Each row was made from one path, in order. Every step used is in the known rows, and no mark comes twice. Write each row's path.
Known rows:
fudos, zotu, zemav, rasos: [ 21.0   6.6   3.3  16.5   1.4   5.5 -11.1  -1.1  17.7 -13.6   4.3  -7.4
   4.5   2.4  -3.0  15.8   4.2 -19.3  14.8 -12.4   1.6  -7.8   5.2]
zemav, zotu: [ -4.8  -4.0   0.4 -12.5   4.9   4.4   2.7 -10.5  -9.1   1.0   1.8   6.6
  -3.1   4.6  -4.2  -3.4  -1.3  -5.3  -7.4  -0.3   4.6  -5.2  -8.6]
rasos, zemav, zotu: [ -5.2  -2.6   6.5 -21.5   8.0   4.0  14.0  -9.1 -15.8   1.9   0.4   8.1
  -9.4  -0.2   4.2  -8.7   0.7   5.8 -19.9   6.8  14.6 -10.9  -0.7]
zemav, zotu, vugan, rasos, fudos: [ -7.3  -6.8   6.9  15.0  11.8   1.6  -8.3   3.0 -21.0  -7.0   4.1  -0.2
  12.1  20.4  -8.2  14.6  -2.0  22.7   2.7  -1.4   5.4  -3.1  -4.4]
zemav, zotu, vugan: [ -8.4  -0.9  -1.1  -8.0   5.4   0.8   2.1  -7.4 -11.3   4.7   3.2   5.8
   1.9  10.9  -7.2  -0.7  -1.4  13.1  -5.1  -3.6   2.1   3.5 -12.0]
vulo, zemav, rasos, fudos: [ -4.7 -10.9   1.5 -40.1   0.3   0.5  -1.3   2.3  -0.1  -1.9   0.2 -15.6
  -1.8  -3.9   4.6   7.7  -1.3  21.0  25.7 -17.1  -1.7  -4.7  14.3]
zotu, zemav: [  8.8  -1.9   6.4  12.4  -3.2   5.2  -6.3   1.9   9.4  -9.0   3.6   1.3
   4.2   3.7  -5.8   7.0   3.1 -24.6   6.8  -0.4   2.3  -2.7   0.5]
fudos, zotu, vugan, rasos: [  6.0  18.9   3.0  56.1   8.7  -6.3 -12.1   5.6  -5.0 -16.1  -0.7  -3.8
  13.5  12.2  -2.3  13.3   0.7  30.5   6.3   1.0   0.9   6.1 -11.1]
zotu, zemav, rasos: [  8.2  -4.0   2.2 -10.0  -3.6   7.9  -3.0   2.0  15.8   0.0   4.2  -7.0
   0.6   3.7  -3.6  14.8   5.2 -26.3  13.7  -9.2  -3.5  -6.7  10.1]
rasos, fudos, zotu, vugan: [ 12.7   0.2   6.5  24.3   9.1  -4.0 -13.1   3.6  -5.3 -15.2   4.8  -9.5
  11.7   8.3  -6.5  15.1  -3.3  28.0  -1.7 -10.7   6.7   2.5   0.0]
zemav, rasos, fudos: [  5.2 -12.4   0.6 -26.4   2.9   3.5  -2.8   4.0   2.5   2.9   4.0 -14.3
   1.0   1.7   1.4  14.6  -0.2   3.2   6.9 -13.7  -1.5 -10.5  18.2]
vugan, rasos, zemav: [ -4.9   7.6   9.0  17.4   5.4  -0.3   7.1   7.8 -10.7  -4.7  -3.6   0.8
  -0.5   2.0  10.5   0.7   3.8  15.1  -7.7  15.1   8.4  -7.8   5.3]
rasos, zemav, zotu, vugan, vulo: [ -2.3  -0.9   5.9  -5.1   7.1  -1.5   5.5  -6.9 -18.0  11.4   1.5  16.2
   3.4   6.1   2.3   1.6   0.8  30.9 -52.6   4.4   9.1   1.9  -2.1]
vulo, zemav: [ -9.0   1.4   0.3 -17.6  -1.8  -3.2   0.6  -1.8  -1.5  -5.1  -3.4  -1.7
  -3.2  -6.0   2.9  -8.1  -1.3  18.9  20.5  -3.2  -0.2   6.0  -4.1]
zemav, rasos, fudos, vulo, vugan: [  7.2 -22.0  -0.1 -26.6  -8.9   6.7   7.0   4.9   2.1  11.8  -3.2  -1.6
   1.5  -5.3   6.4   9.2  -2.6  -1.5  60.7 -10.5  -4.0  -9.5  21.1]
zotu, zemav, rasos, fudos, vulo, vugan: [ 15.1 -23.9   6.2 -14.4 -11.8  11.1   2.0   6.6  10.1   4.7   0.5   0.0
   5.2  -1.1   0.6  16.6   0.4 -24.7  67.5 -11.1  -1.1 -12.2  21.3]
zotu, vugan, rasos, fudos, vulo, zemav: [ -9.1  -8.5   7.5  20.9  -2.6  -3.8  -3.5  10.6 -15.3  -2.0  -6.0   0.0
  11.5   7.9   3.4   9.4  -4.8  60.6  53.0  -2.8   1.4   6.0  -1.9]
rasos, zemav: [ -1.5   0.5   7.1  -8.2   3.2   0.1  10.9   2.4  -6.0   0.7  -1.2   0.9
  -6.9  -4.4   8.9  -6.9   2.6   9.5 -14.0   7.7  10.1  -6.2   7.6]
fudos, vulo, zemav, rasos: [ -6.3  -4.9  -4.9 -25.7 -10.3   1.0   9.1  -2.8   4.4  13.5  -7.3   0.6
  -6.8  -8.9  11.3  -2.3  -1.4  34.3  57.9 -11.6  -4.9   0.0   3.8]
vulo, zemav, zotu, vugan: [-17.8   0.8  -1.2 -23.5   4.2  -2.6   4.2  -9.6 -14.4  -2.2  -0.6   4.8
  -1.3   4.7  -3.4  -9.4  -2.9  31.0  15.2  -7.3   1.8  10.3 -16.0]

Write each row's path:
[ -3.1 -16.5   4.8  -9.4  -6.1  -0.2   1.4   1.4  -7.9   1.9  -4.9   0.8
   1.5  -4.8   5.0  -1.4  -6.1  35.9  49.9  -6.0   5.5  -0.6   3.7] : rasos, fudos, vulo, zemav
[  2.1 -12.2   3.0 -31.4  -0.9  -2.4  -9.0   0.6  -0.3   6.8   0.2  -7.9
   5.9  -3.9   4.8  15.1  -1.6  28.9  -7.2 -16.5  -4.7  -0.4  16.6] : vugan, vulo, zemav, rasos, fudos
[-19.4   0.3   1.9  12.6  -0.7  -1.3   5.4  -4.1 -19.2   4.7  -7.3  13.1
   5.2   9.5   2.4  -1.7  -3.5  52.9  48.9   1.1   0.9   6.8 -20.4] : fudos, vulo, zemav, zotu, vugan, rasos
[-20.7   6.3   1.7   4.3   7.0  -2.8   0.5  -3.3 -18.4  -7.4  -2.2   5.0
   4.9  12.1  -2.5  -2.5  -1.2  38.3  24.0   0.3   0.3   8.1 -17.8] : vulo, zemav, zotu, vugan, rasos
[-11.2 -17.4   4.3 -14.7   0.4   1.2   2.3  -6.2 -20.1   6.2  -1.1   7.4
   3.6   5.3  -2.1  -0.8  -7.6  51.4  38.3 -10.3   7.4   2.6  -8.3] : rasos, fudos, vulo, zemav, zotu, vugan
[-11.0  -0.1   6.4 -16.0   8.5   1.1  12.9  -5.5 -18.3   4.9   2.0   9.0
  -4.3   6.8   1.8  -5.4   0.6  23.8 -21.1   3.9  11.8  -2.6  -4.4] : rasos, zemav, zotu, vugan
[ -1.9  -0.3   1.6  -2.5  -2.9  -5.3  -6.2  -3.3  -1.8   2.0  -3.7   6.9
   5.1  -5.4   4.1   0.3  -1.4  25.2 -14.3  -3.4  -3.1  10.9  -1.5] : vugan, vulo, zemav
[  7.3 -20.0   0.5 -12.5  -5.0   5.2   2.9   3.3   0.4  14.3  -0.8  -5.7
   1.7   0.0   5.6  13.6  -2.9  18.6  32.3 -12.5  -0.4 -11.9  16.3] : zemav, rasos, fudos, vulo
[ -5.8   1.6  -4.2 -19.4  -3.7  -6.3  -4.6   0.7   2.8  12.3  -1.1  -1.6
   5.7  -1.2   4.4   9.8   0.8  42.9  -5.4 -16.1 -10.8  14.4   3.1] : zotu, vugan, vulo, zemav, rasos
[  1.1  -8.4   7.8   5.2   1.5   1.9  -3.8  10.6  -8.6 -12.8  -1.8  -2.2
   9.8   4.3  -0.3   9.1  -0.5 -10.2  33.8   4.9  -0.6  -5.2  12.3] : vulo, vugan, rasos, fudos
[ -6.1  -9.7   8.0  18.8  -3.4  -0.7  -2.2   7.0 -12.8  -4.3  -7.2   1.1
   7.5   1.4   7.0   5.2  -4.4  43.2  54.6   1.0   3.2  -2.7   1.1] : vugan, rasos, fudos, vulo, zemav
[ 22.5   2.7  14.7  59.3   8.3   3.7 -21.7   8.1   2.2 -30.3   4.2  -7.0
  17.3  12.6  -8.7  23.4   1.8  -9.9  14.6   0.2  10.9  -9.6   2.5] : vugan, rasos, fudos, zotu, zemav
[ -6.5  -5.2   7.7   3.7  -0.4   6.7  20.5  -2.4 -20.8   5.8  -9.5  20.8
  -2.0  -0.2  11.1  -9.0   0.0   5.8  42.4  18.0  10.2 -11.4   0.1] : fudos, vulo, vugan, rasos, zemav, zotu
[ 14.9   4.1   9.3  47.4  11.3  -1.1 -16.2   6.2  -6.9 -21.7   0.7  -9.0
  12.7   8.6  -2.2  16.2  -1.4  13.9   7.0  -0.2   8.2  -7.7   2.3] : vugan, rasos, fudos, zotu
[ -7.2 -20.6   5.3 -22.0  -1.0   3.5   4.2  -9.1 -17.3   4.4  -3.0   8.4
  -0.9  -0.2   0.5  -5.6  -7.7  31.0  43.2  -7.1  10.2  -5.9  -5.1] : rasos, fudos, vulo, zemav, zotu
[-17.3  -6.3   7.6  -1.5   9.8  -1.5  -5.9   0.3 -23.1 -11.3   0.7  -1.5
   8.7  14.7  -5.1   6.8  -3.5  41.5  22.9  -4.3   4.4   2.9  -8.2] : vulo, zemav, zotu, vugan, rasos, fudos
[ -8.0   4.8   8.7   4.4  11.0   4.0  11.2  -2.6 -19.8  -4.5  -2.8   7.7
  -3.7   6.1   6.1  -4.9   2.7  10.5 -10.8  14.3  12.9 -12.6  -3.2] : vugan, rasos, zemav, zotu
[  8.2  -1.2   1.7 -17.6   5.6  -1.6  -8.3  -1.3   1.2 -14.9   0.8 -18.2
   1.0  -5.1   4.6   9.0  -2.5  26.5  30.0 -20.4   3.3  -4.6   9.4] : vulo, zemav, rasos, fudos, zotu
[ -7.5   9.0   8.1  22.3   6.4  -3.6   6.9  11.0 -13.5  -4.5  -2.4  -0.2
   2.2   8.2   7.0   4.8   3.9  33.3  -6.1  11.8   5.7   0.1   0.8] : zotu, vugan, rasos, zemav
[ 13.4  -0.3   1.3   5.3   7.5  -2.1 -11.5   4.6   0.6  -7.1   5.5 -16.8
   8.5   7.1  -3.0  22.4  -0.9  27.4   5.2 -20.7   1.4  -2.3   8.6] : zemav, rasos, fudos, zotu, vugan
[ -1.9  -2.9   7.7  15.9  -5.2   2.5  17.9   6.7 -11.3   4.4 -11.2  14.0
   0.0  -5.1  15.9  -4.0   1.5  10.9  48.3  18.5   5.0  -7.3   7.8] : fudos, vulo, vugan, rasos, zemav
[ -9.4   0.1  -4.1 -36.7  -3.0  -0.9   4.2  -1.5   4.9   3.1  -2.8  -8.8
  -6.7  -6.9   7.8  -0.5   0.9  18.4  26.4 -12.7  -5.8   1.1   5.3] : vulo, zemav, rasos
[ -0.6 -11.1   6.3  38.7  -0.5  -0.7  -5.0  11.9 -12.6   2.9  -2.1   1.0
  14.9  13.3   0.2  16.7  -2.9  43.7  33.2   1.1   2.1  -0.1   1.4] : zotu, vugan, rasos, fudos, vulo
[  7.1 -21.0   4.2  -6.0  -7.7   3.7   4.6   4.0  -5.2   5.3  -3.8   7.1
   3.7  -4.1   2.8   2.5  -5.0  -1.4  55.2  -1.6   1.8  -5.3  12.3] : rasos, fudos, vulo, vugan
[ -5.5 -14.1   7.3  23.3   4.4   3.0  -1.7   2.1 -21.4   4.0  -0.4   7.8
  11.9  18.2  -4.2  13.3  -4.9  38.9  29.9   0.0   6.3  -3.9  -6.4] : zemav, zotu, vugan, rasos, fudos, vulo
[ 25.4  -3.7  13.6  30.9   5.1   4.7 -18.1   2.8   6.1 -24.0   6.8  -6.7
  12.6   6.6  -9.9  16.9  -0.4 -17.1   6.8  -7.4  11.3  -8.5   5.5] : rasos, fudos, zotu, zemav
[  7.6  11.5  -2.6   5.1   1.8  -8.6 -11.5  -2.8   3.6   0.2  -1.1  -3.7
   8.6  -0.6   3.8  14.0  -0.2  48.9  -4.9 -18.6  -6.6  13.6  -1.0] : fudos, zotu, vugan, vulo, zemav, rasos
[ 9.3 12.6  0.6 29.9  6.5 -5.4 -7.4  0.3 -1.2 -9.3  2.0 -3.0  8.3  4.8
 -4.1  7.6 -1.0 23.6  0.6 -6.4  2.6  8.4 -9.5] : fudos, zotu, vugan
[ 15.7  11.4   1.8  42.0   4.1  -8.0 -15.6  -1.7  -1.0  -2.6   1.7   5.6
  16.4   5.6  -2.8  14.4  -1.2  30.7 -30.8  -5.9   0.1  12.5  -5.6] : fudos, zotu, vugan, vulo
[ 18.0  -2.4   2.2  -2.9   7.4   1.7  -9.2   0.9   4.2 -10.0   4.0 -15.9
   4.0   0.8   0.8  17.3  -0.7   7.6   9.3 -17.5   3.1 -10.6  14.1] : zemav, rasos, fudos, zotu
